Each row comes from the steps of one walk. Every step used is in the known rows, and no mark comes twice. Write the walk behind each row, first mark first.
In the rows, zero is written as 128.
Known rows:
D E F Z: [185 184 143 133 102  98 168  93 144 102 106 113 150 131  74 162 112 103
  96 131 158 141 165 142 110 188 169  98 162 159 170 120 127 166 162 156
 129 183 137 118 144]
T A N E F: [145 159  77 178 106 155 142 130 124  59  90 161 198 207 139 147 162  97
  90 111 168 115 179  97  91 137 182 185 137 173 162 170 225 138 184 155
 177 120 125  87 168]
R A: [151 165 130 139 135 164 113 129 131 118 144 125 137 116 116  86 132 110
 136 154 116 132 152 128 125 117 120 134 137 131 149 122 140 117 132 141
 111 111 153 141 126]
Z F E Y: [164 187 157  98 131  95 125  78 135  94  89 130 104 133 184 121 120 117
  90 157 160 115 127 183 157 148 172 154 177 119 104 114 101 115 176 199
 111 143 130 136 172]
E N: [143 148 139 130 107 153 135 115 106 123 104 148 152 164 121 126 131 137
 153 116 157 168 149 156 116 120 117 125 115 162 128 141 134 144 154 116
 122 163 140 137 149]
Y E N A R: [141 192 122 171  71 136 139 111  77  79 124 123 180 226 159 148 154 161
 201  72 163 120 202 161 128  78 171 125 117 112 134 148 148 104 124  70
 129 190 115 122 185]
D E Y A F Z: [222 210 156 110 112  87 148  98 120  70 120  98 131 160  89 145  77 128
 129 162 149 153 181 136 115 148 171 100 197 108 127 142  96 152 147 127
 107 154  88 157 184]
N A: [111 136 129 143 114 167  94 132 112 104 126 131 160 134 124 131 116 130
 129  87 135  94 140 114  92 108 159 139 104  95 129 135 148 118 111 143
 136 141 108 127 137]
Z F E N A: [131 200 153 107  81 159 110  87  94  70  71 136 177 152 173 105  91 123
 114 102 151 118 156 187  92 128 184 146 138 114 136 115 102 115 163 161
 117 188 110 113 171]
T A Y: [146  95  93 183 141 117 123 112  87  70 156 138 113 181 138 140 128 102
 139 149 140 118 122  61 106 143 154 186 160 109 106 167 194 154 140 127
 143  84 141 166 147]
T A: [132 118 118 169 158 124 116 120 108 102 128 136 141 151 146 131 150 104
 127 142 122 140 116  80  96 152 142 158 130 117 127 146 174 148 140 126
 145  94 124 157 120]
E N A R: [138 166 129 202  76 178 128 112  90  86 108 137 182 194 144 114 141 137
 166  78 162 127 185 155 120  88 178 140  97 128 129 156 169 129 138 123
 144 176  98 147 180]
R A N E D: [171 196  91 154  68 202 124 160 115  70 129 147 173 161 113 106 147 140
 136 131 163 123 190 132 128  82 170 166 125 209 176 161 184 104 185 154
 126 125 172  66 179]
A Y E N: [163 149 111 106  79 105 151 113  75  79 151 147 116 217 131 168 117 154
 195 112 173 147 166 145 131 113 128 128 165 144 111 150 140 125 147  62
 107 168 172 119 187]
R A Y: [169 138 107 149 119 157 125 125 116  87 173 129 116 150 101 102 120 103
 147 153 143 113 164 114 130 115 129 156 166 125 121 142 167 123 138 136
 114  99 171 155 155]
N A Y: [127 115  95 154 103 161  97 127  95  68 155 134 137 158 121 139 101 124
 134  91 157  80 147 105 101 108 168 164 131  87 100 154 171 127 117 137
 135 132 125 146 159]
Y E: [131 160 123  98 120  89 138 132 122 125 143 123 124 159 141 159 143 150
 161 123 121 121 144 135 140 114 124 111 146 119 131 117 105  99 113  75
 116 143 144 101 139]
F Z: [122 143 132 120 124 108 136 125 144 114 114 116 101 103  88 119 101 107
 106 132 124 155 149 121 116 169 120 111 150 129 150 114 127 122 115 140
 119 136 137 117 157]
T A Y E: [149 123  87 152 131  80 132 114  77  62 175 126 113 213 148 174 138 123
 174 137 139 113 143  74 110 135 148 164 181  95 110 156 174 134 126  79
 129  95 154 135 155]
Y A F: [150 143 118 116 101 127 137 125 133  92 118 101 148 170 141 112 112 125
 128 131 112 125 152 118 103 102 146 103 171  81 133 115  93 120 110  99
 129 118  61 129 144]
R A N E: [153 194  89 140 105 184 115 157 121  85 139 154 176 145 103  97 132 125
 131 139 132 122 210 142 120  89 130 162 132 164 160 152 175 102 149 136
 138 116 161 100 164]
D E Y: [204 176 160 133 141 107 133 108 105 116 139 136 137 146 110 171 123 152
 149 151 171 128 127 150 148 131 159 142 130 158  88 163 129 166 184 141
 117 153 144 164 137]
Z F E N A Y: [146 173 128 117  70 152 116  77  75  34 103 141 151 182 173 116  76 113
 129  95 176 103 160 173 100 122 198 161 168 105 109 139 132 123 160 161
 119 179 120 130 198]
N A F Z: [131 137 111 150  93 141 119 126 115  72  99 123 145 133 105 102  91  96
 103  89 120 117 166 101  70 143 181 127 158  84 151 140 145 111 103 159
 139 138  76 121 180]
T A Y E F: [164 135  85 155 109  85 157  97 102  50 136 134 133 233 144 187 169 100
 145 117 176  98 145  78 106 143 184 154 189 114 136 147 193 139 158 113
 134 124 158 120 165]
T A R: [145 127 111 230 144 113 148 109 105  94 133 118 137 194 172 122 167 103
 141 143 122 128 139  86 135 139 165 169 142 117 128 157 185 147 135 123
 166  89 105 166 143]
F E D: [133 162 158 114  92 136 138  87 139 106  90 136 123 145 128 118 137 120
 142 137 139 139 106 147 134 133 172 146 146 173 179 121 124 111 178 164
 114 150 154 102 164]
Z F E: [135 170 144  89 117 102 136  91 130  99 105 112 119 125 185 112 105 113
  93 149 116 114 128 176 137 150 165 133 181 108 138  93  81 111 142 161
 126 133 116 111 139]
D E F: [192 167 140 138 111 116 164 102 129 114 115 127 176 159 115 170 135 122
 121 130 166 113 137 147 120 147 177 112 140 161 146 136 129 171 179 142
 139 176 134 121 114]
A F E Y: [171 162 143 114 123 104 148  77 143 100  68 159 112 169 130 106 129  96
 131 155 147 127 135 155 132 138 175 164 196 123 132 152 133 112 176 184
 134 136 109 147 192]
D E: [184 161 142 129 133 112 142 127 104 128 146 126 159 135 114 156 109 145
 144 149 129 128 132 140 124 140 146 124 132 149 116 146 112 161 147 110
 134 151 131 138 105]
F E Y A N: [144 225 155  69 104 125 119  87 166  85 113 134 130 158 113 125 101 124
 146 172 173 165 184 164 136  89 121 157 167 132 144 137 100 102 175 131
 115 135 111 148 216]

Which walk is each row?
[133 144  95 121  86 126 110 132  84  63 172 124 134 184 129 172 113 145
 176  83 149  77 164 109 113  91 166 143 146  76 107 144 150  95 100  91
 121 147 138 114 170]	N A Y E
[135 207  95 105  64 166 141 137 161  61 106 123 198 189 120 151 137 130
  96 101 170 113 211 141 114  83 159 127 137 144 166 120 147 110 151 121
 141 155  99  64 179]	Y A N E F
[178 209 104 143 114 181 109 147 119  73 126 169 163 148 105  98 141 134
 124 147 172 119 207 148 140  86 137 186 134 176 125 174 196 110 180 168
 126 121 169 123 202]	R A N E Y
[127 160  86 124 100 152 131 158 119  89 126 155 164 153 122 136 126 150
 120 111 140 126 188 129 122 105 135 163 131 166 141 160 165 114 141 118
 153 129 128  82 171]	A N E
[157 175 101 133 113 141 126 146 122  86 107 171 147 162 116 143 139 146
 119 120 185 119 183 146 144  97 149 184 128 173 111 180 180 119 170 153
 144 132 146 106 201]	A N E Y
[125 174 113 132  94 136 149 117 152  68  76 136 149 143  88 132 140  91
  66  92 152 110 174 130 111 172 172 121 149 147 183 104 186 115 141 181
 136 179 151  58 176]	N E F Z
[162 161 136 159 115 118 153  66  93  77  55 172 171 209 155  91 136  81
 151 155 126 178 143 114  64 165 164 171 189 133 164 161 165 153 190 130
 158 129 111 156 174]	T A F E N
[150 128  97 108 101  87 147 125 101  90 173 124  98 186 127 175 128 144
 178 117 148 104 155 122 144 116 142 134 178 115 111 134 128 110 120  74
 116 134 156 114 164]	A Y E
[133 149 125 129 102 113 150  99 171 101  87 117 124 125  88 132 130  77
  76 115 161 140 160 131 115 175 154 103 159 143 174 107 149 130 146 177
 120 161 132 102 171]	E F Z
[151 150 127 114  82 109 141 134 114 110 128 116 120 178 142 169 156 168
 167 116 152 125 120 137 144 101 168 107 132 165 145 130 107 108 154  99
  96 143 158  71 154]	Y E D
[168 178 133 123 116 136 145  88 136  98 101 138 142 147 125  56 122  79
 137 171 100 128 166 147 104 137 154 147 209 113 182 118 126 100 147 155
 139 117 123 133 158]	R A F E
[144 134 118 154  78 183 111 115  64  61 135 162 157 188 114 137  99 130
 165  85 180 120 163 133  89  98 155 164 121 126 103 170 179 144 148 126
 122 164 141 148 185]	E N A Y
[151 166 128 130 125 146 117 129 111  89 103 156 136 155 122 145 155 141
 115 120 162 102 143 142 149 120 157 163 118 147 101 150 183 118 155 173
 126 148 162 113 169]	N E Y
[125 192 100 101  87 161 119 160 131  76 136 120 178 169 120 133 105 158
 122 116 135 129 201 130 112  74 127 133 131 127 146 133 126 104 123  83
 134 132  98  84 171]	Y A N E
[150 171 143 126 102 134 112  79 119  73  63 162 150 166 136 105 122 104
 127 118 152  97 144 143 102 116 205 179 163  89 132 160 151 103 159 198
 146 156  90 153 202]	N A F E Y
[163 129 104 124  68  98 150 126  91  72 156 120  88 207 136 184 140 158
 179 109 178 106 126 123 150  95 176 132 166 156 123 149 137 113 154  93
  97 136 175  89 179]	A Y E D
[148 164 115 107  92  99 160 112 140 115 111 121 143 179 134 173 170 131
 134 107 157 107 155 149 131 124 156 103 160 129 156 111 126 112 143 112
 120 170 138  80 142]	Y E F
[127 162 135 145  93 188  99 124  88  96 101 153 182 163 116 117 113 133
 149  81 159 135 155 144  84 104 149 138  87 132 129 151 156 133 140 130
 124 181 121 133 159]	E N A
[119 194 159 115  83 176 103  81 104  88  75 164 177 161 119 102 106 116
 160  99 147 151 153 160  77 120 152 150 116 128 166 133 144 115 156 139
 128 194 132 135 173]	F E N A
[143 150 117 143  78 167 128 138 107  83 100 136 152 164 132 146 150 152
 118  96 152 101 127 132 131 111 187 144 107 183 143 136 173 121 161 152
 124 151 157  52 147]	N E D
[191 164 107 137  70 131 136 127 103  64 176 114 107 192 121 147 147 139
 193 138 171 102 155 128 146  91 167 137 173 156 140 141 145 107 160 114
  90 119 197 102 174]	R A Y E D
[136 170 129 159 102 127 143 117 139  96 151  80 139 180 156 128 137 139
 149 128 126 129 178 137 158  85 143 108 141  93 140 114 106 115 101  89
 127 130  80 142 150]	Y A R
[161 181 146 100  59 131 151  88 143  72  76 104 139 185 146 104 121 116
 136 147 130 137 136 140 108 106 191 118 187 129 186 113  87 103 159 133
 119 146  82  96 181]	Y A F E D
[154 172 146 110  82 116 141  90 127  85  82 109 118 139 192 114 112 125
 100 137 147 116 105 168 144 138 204 129 166 159 146 108  82 114 181 179
 104 143 127  83 155]	Z F E D
[128 207 148 169  75 159 140  65 102  82  81 143 180 200 143 100 132 111
 169  98 149 138 184 177 116 107 175 161 129 127 164 143 155 107 148 132
 148 190 112 143 200]	F E N A R
[166 195 127 113  95 122 127 122 131  38  91 121 135 170  99 121 107 119
  94 125 144 125 195 124 111 135 167 118 183  99 138 123 146 102 125 153
 119 156 105 104 218]	N E Y A F Z
[137 124 101 159  97 160 121 134 105  89 109 134 170 160 147 107 114 124
 122  83 125  90 146 112  76 108 190 144 138  83 128 145 140 123 120 144
 151 127  65 127 144]	N A F
[179 149 109 154 124 149 139 134 126 108 124 131 149 144 132  73 135  99
 131 151 111 121 164 124 111 117 149 133 175 116 147 138 135 121 136 140
 138  97 116 141 134]	R A F
[176 179 121 118 100 141 127 130 114  50  99 131 156 197 140 128 138 147
 111 120 141 100 168 132 124  92 174 137 162  97 115 141 141 116 139 141
 122 144  96 107 184]	N E Y A F
[165 144  99 154 109 103 142 102  52  57 147 155 136 241 142 167 141 131
 197 130 171 155 152  97  93 135 143 164 174 132 112 169 184 146 160  61
 124 130 171 142 171]	T A Y E N
[149 177 130  99  96 116 146 115  98 112 121 142 146 191 130 156 141 161
 188 111 150 164 164 162 127 114 114 102 136 150 134 131 114 115 145  62
 105 174 157 107 158]	Y E N
[172 159 114 151 111 133 142 120 138  86 116 119 121 117  91  64 109  79
 110 157 109 143 183 116  97 159 137 119 199 119 177 128 136 109 119 150
 124 108 128 135 174]	R A F Z
[204 207 173 102 129 114 116 108 116  98 153 103 152 155 107 171 105 160
 146 159 164 139 146 153 141 110 149 115 134 126 102 138  93 159 160 111
 101 163 122 168 139]	D E Y A
[139 180 142  81  97 116 150  86 148  87  99 104 143 163 140  98 105 102
 129 154  98 137 159 138 101 115 153 115 198  77 175 103  77  99 121 109
 132 138  69 127 167]	Y A F E
[148 199 144 105 115 156  98 127 125  71 122 123 148 169 124 136 138 153
 112 120 150 114 161 140 139  92 147 134 120 109 115 121 143 112 135 138
 109 160 134 111 175]	N E Y A
